Each row was made from one walk, in order. Every step used is in the known rows, and no mark comes twice. Write each row's walk.
Known rows
latopod-nufur: [-2.03  0.08  1.04  1.96  1.82 -1.13  0.28  2.73  2.47 -1.48 -0.44  0.19
  1.96  2.06 -0.04  0.91 -1.63  0.08 -1.65 -1.10 -0.27]
tete-limir-gonomov-gipar-nufur-latopod: [ 1.62  1.35  1.99  1.22  1.93 -1.75 -0.58 -2.78 -0.16 -0.25  0.47 -3.91
 -4.16 -2.99  2.79 -1.77 -6.22  4.73 -2.55  1.53  2.10]
pebeti-limir-tete-resu: [ 6.67 -1.54 -2.46 -1.18 -3.50  3.47  1.87  0.22  0.84  2.83  1.31 -2.23
 -0.92  1.78  5.55 -1.83  0.66  0.72  2.69 -2.69  2.55]
tafal-limir-gonomov-gipar: [-0.07 -0.97 -1.01  0.74 -1.63  4.69 -1.17 -2.07  2.36 -1.51  0.25 -4.51
 -1.91 -0.23  3.44 -1.68  1.00  0.37  1.83  3.36  2.23]
pebeti-limir: [ 0.90  1.08 -1.60 -0.10  2.30  2.06 -1.05 -1.87  1.85  0.43  0.41  1.49
 -1.04 -1.02  3.98  2.84 -0.98  0.05 -1.22 -1.31 -1.44]
resu-tete: [ 2.08 -0.83 -4.14  0.31  1.12  1.48  2.06 -0.55 -1.14 -0.47  1.67 -0.14
 -1.60  0.98  0.39 -4.53  0.13 -0.72  3.22  0.41 -0.29]
pebeti-limir-gonomov-gipar-nufur-latopod: [ 1.36  3.15  0.15  0.63  5.05 -0.38 -2.28 -4.44  1.02  1.07  0.63 -3.66
 -4.36 -4.21  4.52  1.84 -4.42  3.33 -3.35  0.10  0.03]
limir-tafal: [-0.01 -2.76 -1.23  1.73 -2.21 -1.07  2.60  0.15  1.26 -0.47  2.66 -0.51
 -0.79 -1.42  0.39  2.22 -1.27  2.66 -1.31 -1.11  1.31]
gonomov-gipar-nufur-limir: [-2.23  3.62  1.34 -0.88  4.95 -2.98  1.50 -2.31  2.20  1.16 -0.76 -4.34
 -0.71 -0.35 -0.04  0.96 -0.33  5.26  0.67  0.38  0.95]
resu-tete-limir-gonomov-gipar: [ 4.26 -2.83 -2.85 -0.11 -3.94  4.16  2.04 -1.31  0.09 -2.31  0.98 -3.36
 -3.10  0.35  5.36 -5.06 -4.18  2.19  3.59  2.54  2.00]
latopod-nufur-limir: [-4.49  1.45  1.88  2.48  2.91 -2.00  1.42  2.65  4.92  0.18 -0.73 -0.77
  2.58  2.21 -1.70  3.29 -1.81  4.99 -2.18 -2.18 -0.78]
pebeti-limir-tete: [ 4.65 -0.30 -2.75  0.09  0.16  3.50 -0.84 -1.95  1.56  3.17  1.09 -2.59
 -0.42 -1.11  4.20  2.83 -1.05 -1.07 -0.79 -3.39  0.90]
gonomov-gipar-nufur-limir-tete-resu: [ 4.18  0.26 -0.01 -1.81 -1.35 -0.62  3.95 -0.14  1.15  3.14  0.30 -7.00
 -0.54  2.09  2.40 -3.70  1.04  4.85  4.41 -1.06  4.29]
latopod-nufur-limir-tete: [-0.11  0.08  0.51  2.70  0.71 -0.19  1.26  2.17  4.25  2.93  0.18 -4.39
  3.00  1.74 -0.89  2.98 -1.95  3.40 -1.71 -4.10  1.27]
pebeti-limir-nufur-latopod: [ 3.83  2.17 -0.31  2.04  3.19 -1.59 -4.30 -1.46  4.21  2.64  2.36 -2.38
 -0.34 -5.52 -1.45  3.88 -3.00  3.48 -3.81 -2.20 -1.97]
gipar-tafal-limir: [-2.73 -1.79 -0.13  4.16  4.91  3.68 -1.74 -3.25  2.74 -1.30 -0.01 -1.04
 -3.35  1.44 -0.63  0.36  2.72 -0.06 -1.45  3.84  3.06]
pebeti-limir-gonomov-gipar-tafal: [ 1.07 -2.64 -0.85  1.63  2.84  5.61 -2.14 -4.58  2.88 -1.08 -0.59 -3.16
 -4.62 -0.45  6.11  4.48 -2.50  1.73 -1.75  2.56  1.40]
tete-limir-tafal-gipar-nufur-latopod: [-0.18  0.50  2.97  3.48  3.39 -4.28  1.93 -1.43  1.36 -1.57  1.66 -2.53
 -5.11 -1.53 -0.83 -0.03 -4.52  6.91 -4.88  0.80  4.48]
resu-tete-limir-gonomov: [ 3.11 -2.94 -4.27  2.41 -5.06  5.20  1.74  0.30 -1.19 -2.05  1.76 -0.29
 -3.77  0.43  5.21 -4.85 -4.29  4.01  0.92  0.80  2.51]
latopod-nufur-limir-pebeti: [-2.47  2.90 -0.98  2.29  0.14 -0.18  0.86  1.52  4.69  0.06 -1.55 -3.21
  5.89 -1.22 -0.71  4.97 -0.90  7.78 -0.81 -1.67  0.00]
pebeti-limir-tafal-gipar-nufur: [-1.16  1.16 -0.83  1.85  4.40 -0.24  1.38 -2.24  2.05 -2.11  1.13 -2.05
 -4.97 -0.27  3.36  2.73  0.27  5.04 -3.25 -0.25  4.26]
limir-tafal-gipar-nufur: [-1.82  0.37  0.43  2.28  2.76 -1.85  2.10 -0.76  0.60 -2.51  1.12 -2.90
 -4.21  0.16  0.38  0.57  0.83  5.05 -2.27  0.66  5.39]

Which walk is each row?
[-0.58 -0.08  0.22 -0.19 -1.99  1.90  0.52 -0.90  2.71  0.21 -0.29 -4.76
 -0.81 -0.63  2.64  1.55 -1.79  5.06  1.02  0.89  0.65]	nufur-limir-gonomov-gipar
[ 3.87 -1.33 -0.37 -0.43 -4.61  0.80  3.71  1.89  1.42  3.53  0.80 -4.12
  0.57  2.67  1.18 -2.39  1.09  4.40  3.14 -2.35  3.23]	nufur-limir-tete-resu
[ 2.84 -4.54 -3.75  2.56 -3.29  0.15  5.39 -0.05  0.87 -2.08  3.72  0.39
 -2.85  0.00  2.09 -3.05 -4.38  4.08  1.02 -0.11  2.34]	resu-tete-limir-tafal
[-4.02 -1.67  0.44  3.96  0.49 -3.03  3.89  2.60  5.38 -0.35  2.05 -1.15
  1.51  0.47 -1.23  5.04 -3.03  7.13 -3.36 -2.99  0.49]	latopod-nufur-limir-tafal
[-0.74  2.52  0.92  2.14  4.42 -0.41 -2.18 -3.92  1.02  0.05  0.87 -5.01
 -4.12 -3.07  1.23 -1.58 -1.40  2.53 -1.98  2.65  2.20]	tafal-limir-gonomov-gipar-nufur-latopod
[ 2.44 -2.94 -0.54  2.36  3.17  4.41 -1.10 -4.35  3.39  1.34  0.23 -6.89
 -2.11  1.22  0.76  0.26  1.94 -2.38  0.93  2.57  4.70]	gonomov-gipar-tafal-limir-tete
[ 0.01 -1.48 -0.45  1.92  1.01  1.60  1.80 -0.76  4.07 -2.32  1.60 -1.38
 -3.45  0.43  2.80  4.35 -0.31  3.76 -2.19 -0.40  2.69]	pebeti-limir-tafal-gipar
[-2.17 -2.92 -1.75  5.60  0.45  7.35 -2.70 -2.23  1.74 -1.76  0.53 -1.93
 -4.85  0.54  2.80  0.87  1.26  2.49 -2.74  3.20  4.02]	gipar-tafal-limir-gonomov
[-0.63  3.35  1.72  1.51  5.81 -4.40 -1.26 -2.07 -1.06  1.44  0.63 -1.19
 -2.52 -2.96 -1.57 -0.22 -2.36  2.37 -3.69 -0.19  0.31]	gipar-nufur-latopod
[ 3.26 -1.91 -3.05  0.80 -1.23  1.50  3.08 -0.25 -0.72 -1.62  1.37  0.92
 -2.14  1.57  2.01 -5.88 -3.34  1.49  2.49  0.99  1.19]	resu-tete-limir
[ 0.68 -1.08 -2.17  2.84  2.07 -0.67  4.59 -0.94 -0.16 -3.66  2.10 -2.46
 -5.98  1.34  1.97 -3.92 -1.54  6.04 -0.19  1.51  6.04]	resu-tete-limir-tafal-gipar-nufur
[ 1.31 -2.89 -1.37  4.03  2.68  4.91 -1.34 -3.13  2.43  1.83  0.79 -4.57
 -2.38  1.16  0.00  0.62  2.25 -1.36 -1.02  1.37  4.71]	gipar-tafal-limir-tete
[ 2.10 -1.00 -1.85  1.91 -0.59  3.65 -0.63 -1.32  1.72  2.02  1.26 -4.38
 -0.13  0.24  0.22 -1.40  2.55 -1.91  0.63 -0.40  3.68]	tafal-limir-tete
[ 1.49  0.43 -0.37  0.11 -0.60  1.09  0.40 -2.23 -0.60 -1.82 -0.43 -3.67
 -3.69 -1.04  5.41 -2.82 -3.53  4.02  0.09  1.98  3.67]	tete-limir-gonomov-gipar-nufur
[ 3.70 -4.08 -1.40  2.36 -1.46  4.74  1.41 -0.90  1.48  1.30  0.97 -4.08
 -2.66  3.53  1.88 -3.90  3.49  0.49  2.47  1.56  5.96]	gipar-tafal-limir-tete-resu
[ 2.41 -1.47  0.35  1.03 -3.34  0.12  3.91  3.98  3.19  2.63  0.38 -3.88
  2.11  4.22  1.11 -1.69 -0.16  4.66  1.95 -3.24  2.98]	latopod-nufur-limir-tete-resu
[-3.32  0.44 -0.69  2.73  2.01 -3.47  3.65 -0.77  2.24  0.84  2.36 -2.04
 -1.69 -1.98 -0.35  3.29 -1.30  8.30 -2.92 -2.11  2.23]	gipar-nufur-limir-tafal
[ 1.63 -1.38 -0.65  3.33  3.71  2.36 -3.79 -2.67  5.88 -0.68  0.86 -6.48
 -1.26 -1.69 -2.61  0.48  2.59  1.37  0.45  3.87  2.82]	gonomov-gipar-tafal-limir-nufur
[ 5.83 -0.04 -1.25  3.05  0.56 -2.11 -0.77 -0.06  2.13  0.88  3.39 -2.60
 -1.28 -3.74 -3.16 -3.22 -5.28  4.55 -0.62 -0.51  0.20]	resu-tete-limir-nufur-latopod
[ 0.39 -1.17 -1.32  5.04  3.40  2.80 -4.07 -1.63  4.90 -0.25  1.40 -4.14
 -1.66 -1.82 -3.15  1.14  2.89  2.35 -1.62  2.40  3.02]	gipar-tafal-limir-nufur
